Known rows, with every way that one mark hangs from another:
q391{q33 q341{q954} q663}: [-17 -19  -5  12 -23  -4   6  40 -22  38 -12 -13  24 -12  -2  22 -19   9
   1   5  17  -7  14   5 -18 -11  -3   9  15 -13   4  -3  15  13  23   4
   9 -16  -3  -5 -25]
q341{q391{q663} q954{q348 q499}}: [ -4 -14   1  14 -19   7  -8  43  -8  24  -9  -6  33 -19  11  26 -30  11
  17  -1  21  -9   6 -24 -11  21 -13  16  15 -14  12 -12  38   0  15  32
  36 -27  -8  -3  -6]
q670{q954{q341 q348{q391} q499}}: [-22   7 -12  17 -19 -34 -17   9   3 -16  -3  22 -15 -15 -26  21  16   8
  28  -3 -18 -11 -13 -30 -27  -2 -11  10  -4  13   2 -13  -6  -3  51  11
 -21 -34  13  -6 -10]
q391{q33 q341{q954} q663{q409}}: [ -6 -12  -8  11  -5 -15   7  42 -21  37 -17 -16  16 -19   1  30   6   9
  -4   0  29 -11  16 -13 -18  -9  -4   5  34  -4  12  -2  15  14  27   2
   2 -24   2  -5 -29]
q348{q391{q33}}: [-13 -18  -2  16 -23  -5 -18   1   2  19  -4   2 -10  -6 -11  15  13  -3
  10   2 -12  -7  -1   2  -5 -32 -16  23   2   2  -6  10   6  12  30  -3
  10  -3  16   1 -12]
q663{q409{q341}}: [ 10  11  -8  -2  19 -12  -5  -3  -3   2 -24  -3  -1  -4   3   8  26   3
   0  -5  -7   1   6 -18   8   8   7  -3  21  12   9  -1  -8  -6 -20   2
 -33 -19   5  -3  -6]
q348{q391 q954}: [ -3   3  15   8  -2 -10 -18  17  -5  -4  -5  -7 -14  -3 -13  14  28   1
  34   0 -16  -5   1   2   1  -6  -8  -2 -13   9   4   4   8  -2  46  13
  -1 -10  17  11 -11]
q341{q391 q954{q348}}: [  5   6   6   1 -17  35   9  22  -3  14  -1  -1  15 -17   2  20 -25  15
  17   3  18   6   1  -3 -11   3 -13   8  12  -3  11  -7  39  11  15  16
  45 -30   2  -3  -4]
q348{q954{q341}}: [ -7   0  14   2   0 -32  -3  15  -8  -1  -7  -5  -8  -8  -2  10  16   0
  18  -2  -1   5  -6  -2  -6  -2  -5 -23 -13  15   9   0   3  -2  26  -3
 -23 -26   4  16 -10]
q341{q391}: [  1   0   1   0  -3   0  -1   1  11   0   0  -2  14  -5   3  12 -13   5
   3   1  17   6   5   2   2   3  -7  15   1  -1   1  -2  25   1  12  -3
  18 -17   3   8   1]
q348{q954{q341 q499}}: [-23   3  14   6   0 -60 -27  16  -8  -2  -9   0  -9  -1   3  11  16   2
  22  -3   1  -9 -11 -25 -16  -7  -8 -25 -12   9   8  -1   5  -4  32  -6
 -25 -27   9  16  -9]
q954{q348{q391}}: [  1   0   4  16 -13  30  -5   6  -6  -1  -5   5 -12 -15  -9  12  17   5
  20  -3 -16   0  -3  -9 -12   0  -7  21  -1  -2  -5   3   5   0  29  10
   6   1  12  -6  -3]
q391{q33 q341}: [-28  -3  -6   8 -20  -6   0   2  -8  14 -10  -9   2  -4  -2  11  -7   2
  -3   6   9  -2   0   0 -24 -28  -6   6   1  -7  -6   5   1  15  27 -23
  -8   1  10  13 -17]
q348{q391{q33} q954}: [-15 -11  14  10 -22  -9 -27  15   2  16 -10  -3 -15  -9 -12  25  28   0
  33   3 -13 -10  -3   1  -3 -35 -18   2 -15   7   1   9  10  11  46   8
   7 -12  25  17 -20]
q341{q391{q663} q954{q348}}: [ 16 -11  -1   8 -20  35  13  43  -9  19  -7  -6  32 -22   6  24 -28  10
  14  -1  19   2  11  -1  -3  22 -12  15  12  -8   9  -8  37   7   4  34
  39 -31  -8  -6  -8]
q663{q391{q33} q409{q341}}: [  2   3  -9  11  -1   6 -10  -7   1  18 -32  -2 -14  -5  10  19  51   2
   0  -2  26 -10   1 -12   8 -24  -8  -7  16  13   7  -5   4   6  -7  -4
 -22 -20   2   1 -13]
q391{q663}: [  9 -20  -3   4  -4  -1   5  17  -7   6  -5  -2  17  -4  -1   2  -4  -1
  -3  -2   6   2   6   1  13  17   5   6   1  -7  -2  -4   0  -2 -10  19
  -4  -2  -9  -1  -4]
q663{q409}: [  9   3  -2   1  17  -7  -2  -2  -2   0  -1   0  -5  -2   3   9  25   3
  -4  -6  11  -6   4 -15   1   3   1  -6  21  11   8  -1  -2  -1   2  -1
  -7  -6   5  -1  -3]
q341{q954{q348 q499}}: [-12   4   5  10 -16   7 -13  24  -9  16  -2   0  -2 -13   1  15 -13  10
  19  -2   0 -14  -7 -27 -21   0  -6  -7  12  -9  10  -7  14   2   9  14
  28 -13   2 -13  -6]
q409{q341{q391{q663} q954{q499}}}: [ -5 -11  -2   5  -5 -28 -23  38  -5  22 -26 -11  34  -5  11  24 -30   8
  13   3   6  -6  10 -15   1  22  -5  17  17  -8  10 -13  31  -6  -7  27
   2 -50  -5 -10  -5]
q409{q341{q391 q954}}: [  4  13  -4  -5   2  -1  -6  21   0  16 -19  -9  24  -4   4  18 -22  11
  15   2  -1   7   7   6  -2   9  -7  11  12   2  11  -9  29   3  -3  13
  10 -51   4 -11  -5]
q954{q341 q348{q391{q33}}}: [-15 -12   2  22 -33   1  -2   3  -7  21  -9   6 -12 -22  -4  19  17   6
  18   0 -13   1 -13 -13 -23 -35 -19  21   0   7  -6   4   8  15  45 -11
  -2 -24  17   1 -14]
q409{q341{q954{q499}} q663{q391}}: [ -9  -2 -14   3  -1  -7 -27   5  -8  20 -32  -1  14 -10  10  17   7  10
  21  -1  -2 -18  -5  -5 -18  14   0 -17  12   1  27 -23  15  -3   7   2
 -24 -34 -16 -15 -12]
q663{q391{q33} q409}: [  3  -5  -9  15  -4   7  -4  -4   3  19 -11   0 -19  -6   9  20  48   1
  -5  -5  40 -19   4 -15   3 -29 -17  -8  18  14   6  -5  12   9  14  -8
   4  -3   0   7 -12]
q348{q391{q663} q954{q341}}: [  0 -18  14  18  -3 -40  -7  33 -17   1 -12  -5   2 -12 -14  21  28   4
  27  -4 -10   0  -1  -1   5   9  -9   4 -12  12   2   1   5  -6  48  19
 -29 -32  11   6 -16]
q954{q341 q499}: [-21   2   1  11   1 -54 -16   0  -7   6  -3   6  -5  -2  10   4  -3   1
   1  -3  -2  -7  -8 -26 -18  -4  -6   0   1   3   3  -7   0  -8  19 -16
 -23 -22  -1  -3  -1]
q663{q391{q33}}: [ -7  -9  -3  12 -18  18  -7  -5   8  18  -4   4 -12  -3   8  13  22   0
   0   1  28 -16  -5   0  -1 -30 -16  -4  -3   4  -4  -2  12  10  11  -7
   9  -3  -3   8 -12]

Rows:
[ 12  -8  -7  -3  -4  -4  -1  36  -7  20 -23 -12  38 -11   3  22 -28   9
  10   4   4   9  16   6  12  24  -4  16  12  -4  11 -11  30  -1 -17  31
   5 -50  -4  -8  -9] => q409{q341{q391{q663} q954}}
[  8 -16   0  19 -15  26   3  22 -14   7  -8  -3   6 -21  -8  13  13   2
  17  -6 -13  -1   3  -7  -2  13  -4  26   3  -6  -6   1   6  -2  19  27
   3   0   5  -3  -5] => q954{q348{q391{q663}}}
[ -8   6 -18   0  -2 -40   3  11  14 -21   0  12  13  -4 -19  17 -15   7
   1   6  11  13   1   2  -5   7 -11   6  -6  18   6 -14  14   7  29   4
  -8 -52   3   7  -8] => q670{q954{q341{q391}}}
[  2 -25 -11   5 -19  -4  -5  16   4  25 -31  -6  33 -10   6  20 -21   1
   1   3   5   9   8   4  15 -11 -11  28   5  -4  -6  -4  22   8 -15  16
  -5 -34  -2  12 -13] => q409{q341{q391{q33 q663}}}
[  2  -4  -4  17  15 -21   4  23 -27   9 -15 -17   4 -13  -8  23  32   8
   7 -11   5  -8  16 -17 -16  18   5  27  23  -4   0  -4   6  -2  45   3
 -29  -7   9  -6 -16] => q348{q391{q341 q663{q409}}}
[-26   6 -18   5  -4 -62 -14  10  14 -18  -1  15  10  -2 -13  22 -16   7
  10   3  15  -3  -8 -23 -15   2 -15   7  -4  15   7 -18  14  -1  35   1
 -13 -49   2   5  -6] => q670{q954{q341{q391} q499}}
[-13  13   4  19 -15  27   6   8 -18  -4  -5  -7  -9 -15  -6  18  16   8
  20  -3 -13   0   2  -8 -33   0   1  22   3 -11  -4   1   4   7  50 -10
 -11  -2  14  -3  -9] => q954{q348{q391{q341}}}
[ -7 -16 -11  15  -6 -16   6  19 -16  22 -17 -13  10 -13   6  19  17   3
 -10  -4  24  -8  13 -15 -10 -10  -3  11  24  -5   2   2   3  13  20  -6
 -17  -5   1   9 -21] => q391{q33 q341 q663{q409}}
[-10   4   6   7 -18   7 -13  25   0  13  -3  -3  13 -13   9  24 -27  11
  19   0  18 -11   1 -22 -26   3 -18   8  12  -8  15  -8  36   3  21  12
  40 -27   3  -6  -4] => q341{q391 q954{q348 q499}}
[-17 -16  -5  21 -24  -8  -5  40 -26  38 -15 -14  15 -15 -15  32  -3   5
  11   3  -1 -13  14   7 -23 -13  -9  32  15  -8  -1  -1  21  13  51  10
  10 -22  10  -8 -31] => q348{q391{q33 q341{q954} q663}}
[  2   5   8  14 -14  30  -3  24 -11  15   0  -1  -4 -19 -13  19   5  12
  26   0 -14  -6  -1  -5 -17   1 -10  13  10  -2   6  -2  18   6  33  18
  29 -17  14 -18  -9] => q341{q954{q348{q391}}}
[-21   2  -2  11 -31  32  12  23 -17  29 -10  -9   2 -19   0  21 -14  11
  12   6  13  -3   3  -5 -34 -28 -10  -2  14 -13   6  -1  12  25  33  -5
  24 -14  10   1 -22] => q391{q33 q341{q954{q348}}}
[-15  -1   9  18 -16   4 -23   7  -7   1  -4   3 -12 -11  -5  14  14   3
  25  -3 -14 -14 -11 -27 -20  -2  -7  19   2  -7  -2  -2   7  -3  34   7
   6   0  11  -4  -2] => q954{q348{q391} q499}
[-18   4  18   7  -5 -35 -42  17  -5  -4  -6  -3 -16   2  -9  21  26   3
  38  -5 -16 -19  -5 -19 -13  -6  -7  -2 -13   3   4   3   8  -8  50  10
  -4  -6  16  11 -10] => q348{q391 q954{q499}}
[  3 -29  -8  16  -8 -41   5  20   0  30 -16  -5  26 -21  10  29   5   3
 -12   0  38   1  10 -17   1  -9 -17  22  23  12   7  -5  29   7  18  -3
  -2 -45   0  13 -14] => q954{q341{q391{q33 q663{q409}}}}
[-18 -14  -3  11 -20 -29  -1   4   4  23  -8   3  14  -8   7  18 -16  -1
  -4   5  16   8  -5  -2 -11 -31 -21  15   2   8   1  -1  29  19  25 -21
   8 -41   6  13  -9] => q954{q341{q391{q33}}}
[-32 -15  17  16 -23 -33 -46  16   3  15  -9   0 -20  -2  -9  25  22  -2
  38   1 -13 -23  -6 -20 -10 -36 -20   1  -8   3   1   9  13   4  53   4
   4  -7  22  19 -22] => q348{q391{q33} q954{q499}}
[ 10 -11  -5   0  -5  -3   0  19   0   9 -30  -9  35  -6   4  10 -17   4
   4   3   2  15  13   1  15  21   3  24   3  -6   1  -8  20  -4 -21  21
 -16 -34  -8   2  -1] => q409{q341{q391{q663}}}
[ -6 -33  -1  17 -24  -7 -12  16  -3  26 -10  -1  10 -10 -10  15   7  -2
   8   0  -7  -7   5   0   6 -17 -12  32   3  -2 -10   4  10   5  23  14
   4  -6   7   5 -14] => q348{q391{q33 q663}}
[  7 -21 -11   4  -5 -14  -5  13  -5  27 -33  -7  13 -11   3  15  23   0
  -7  -3   6   3  10 -11  20 -11  -3   9  25   3   6   2  -5   0 -22  13
 -27 -20   0   4 -18] => q391{q33 q663{q409{q341}}}
[-19   0   3  15 -15 -20  -7   6  -1   4  -7   4   8 -13  12  16 -14   7
  12  -2  16  -1  -9 -32 -27  -2 -13  13   1  -1   3  -8  22   2  30 -12
   1 -31   1   4   2] => q954{q341{q391} q348 q499}
[-28   0  -2  19 -20  -6 -11   5 -12  16 -12  -6  -4  -9  -9  22  10   3
  11   5  -6  -8   1  -1 -27 -30  -9  28   2  -8  -8   4  10  17  57 -21
  -9  -6  19   3 -21] => q348{q391{q33 q341}}
[-32  16  14  14  -1 -37 -34  21 -16  -4 -12 -12 -18   2  -7  24  25   6
  36  -3 -15 -21  -1 -23 -33  -6  -6   1 -11  -5   2   1   7  -3  75  -5
 -22  -6  18  10 -17] => q348{q391{q341} q954{q499}}
[-25   6 -15   5  -3 -68 -16   3   7 -16  -3  18  -4   3 -19   9   0   5
   7   1   2  -9 -10 -23 -17   2  -4  -9  -3  15   4 -13  -8  -3  26   0
 -27 -36   1  -2  -8] => q670{q954{q341 q499}}
[-10  22  -3  10   1  15   7  19 -17  10  -8 -13  -1  -6   2  21  13  12
   6   3  32 -16   6   2 -28   5  -2  -8   8  -4   2 -15  21   8  36  -9
   2 -18  -6 -10 -14] => q663{q391{q341{q954}}}
[-16 -13 -21   9  -8 -67 -10  26   7  -8  -7  12  27  -4 -11  22 -20   8
   7   1  20   0   2 -20  -3  20 -10  17  -1  10   2 -19  17  -2  25  19
 -18 -54  -7   5  -8] => q670{q954{q341{q391{q663}} q499}}
[ -6   8 -15   3 -13  -7  17   7   4 -20  -3  19  -3 -13 -24   7   1   7
   8   2  -2  12  -9  -8 -10   4  -4 -10  -2  15   4 -12 -12   2  14  12
 -13 -33   0   3 -10] => q670{q954{q341 q348}}
[-13 -12   3  18 -34  30  -7   3  -2  18  -5   4 -13 -19  -8  16  13   2
  20   2 -12  -6  -7  -8 -10 -29 -19  20   4  -1  -2   7   7  14  30   2
  17   0  18   4 -12] => q954{q348{q391{q33}}}
[ -6   1   5  18 -11  -2   4   5 -12   2  -5   5 -10 -20  -9  14  21   2
  19  -3 -16   3  -8 -11 -22  -3  -5  17   1   9  -5   0   6   2  38  -4
 -11 -21  14  -4  -2] => q954{q341 q348{q391}}
[-26   6 -13   9 -17 -33  -8   7   4 -18  -3  16  -5  -8 -14  10  -1   7
  13  -1  -1  -3 -12 -29 -25   2  -6  -9  -1  10   9 -14 -10   0  21   6
 -17 -28   3  -1  -6] => q670{q954{q341 q348 q499}}
[ 15  -5  -5   3 -16  30   9  39 -12  22 -25 -12  34 -24   8  23 -26  10
  16   1   4  14   8  -1   3  23  -8  17  15  -8  12 -11  31   3 -15  36
  15 -47  -6  -9  -7] => q409{q341{q391{q663} q954{q348}}}
[-17   8 -16   6 -16  -5 -10   5   8 -21  -1  17  -6  -3 -17   8  -4   4
  17   0   2  -8  -9 -22 -16   4  -5 -11   0   2   5 -13  -8   0  13  21
   0  -7   0   2  -9] => q670{q954{q348 q499}}
[-24   4   2  15 -17  -9  -9  21 -18  32  -8  -9  -2 -11 -13  30   0   9
  18   7  -4 -13   5   2 -33 -29 -12  22  11  -4  -5   1  22  17  60  -7
  14 -22  19 -10 -26] => q348{q391{q33 q341{q954}}}
[ 19 -15  -8   9  13 -15   4  21   0   5  -7  -9  24 -11   8  21   7   6
  -8  -4  31   0  16 -13  12  23  -3  19  24   2  10  -7  27  -1   3  16
   5 -24  -5   3  -3] => q341{q391{q663{q409}}}
[ 15  -4   9   9  14 -21 -19  30 -12   6 -32 -11  -1 -12  -9  27  52   6
  31 -10 -17  -3  10 -12  17  17  -1   1   5  11   9   2   0 -10  18  35
 -40 -32  13   4 -19] => q348{q391{q663{q409{q341}}} q954}
[-13 -20  -1  12  -4 -57 -13  22  -5  11  -7   0  28  -6  13  15 -16   2
   1  -2  20  -4   4 -23 -10  12 -10  23   6   2   3 -11  26  -3  19   0
 -10 -39  -7   8  -2] => q954{q341{q391{q663}} q499}
[-16   3   4  13 -13 -20  -5   2 -10   4  -8   4  -5 -12  11   5   1   3
   7  -4  -1  -4 -12 -35 -24  -4  -2  -3   1  -1   4  -3   0  -1  17 -12
 -11 -16   0   2   0] => q954{q341 q348 q499}
[-10   3  16  11   0 -39 -15  14  -9  -2  -5  -1 -13  -9 -12  21  31   3
  35  -2 -16   0  -3  -5  -8  -8 -10  -5 -13  17   3   2  11  -4  57  -1
 -22 -30  17   9 -15] => q348{q391 q954{q341}}
[ -8  23   2  16 -13  50  18  27 -20  12  -6  -9  -5 -14   6  23  13  17
  15  -3  33  -9   2  -7 -33   7  -5 -12   6  -6   8 -13  21  11  35   0
  10 -16  -3 -11 -14] => q663{q391{q341{q954{q348}}}}
[ -1  15   0   8   5  -2 -17  20 -11  18 -25  -4  -5 -15   6  23  15  15
  18  -2  -4 -13   0 -40 -12   7  -1 -12  34   4  21  -9   4  -4  -7  15
  -6 -33   7 -17 -11] => q663{q409{q341{q954{q348 q499}}}}
[ -6 -16   4  21 -16   3 -17  43 -18  22  -6  -3   5 -16  -7  25   2  12
  26  -5  -9 -23   0 -25 -14  13 -12  22  13 -13   3  -7  19  -2  32  33
  21 -13   4 -15 -12] => q341{q954{q348{q391{q663}} q499}}
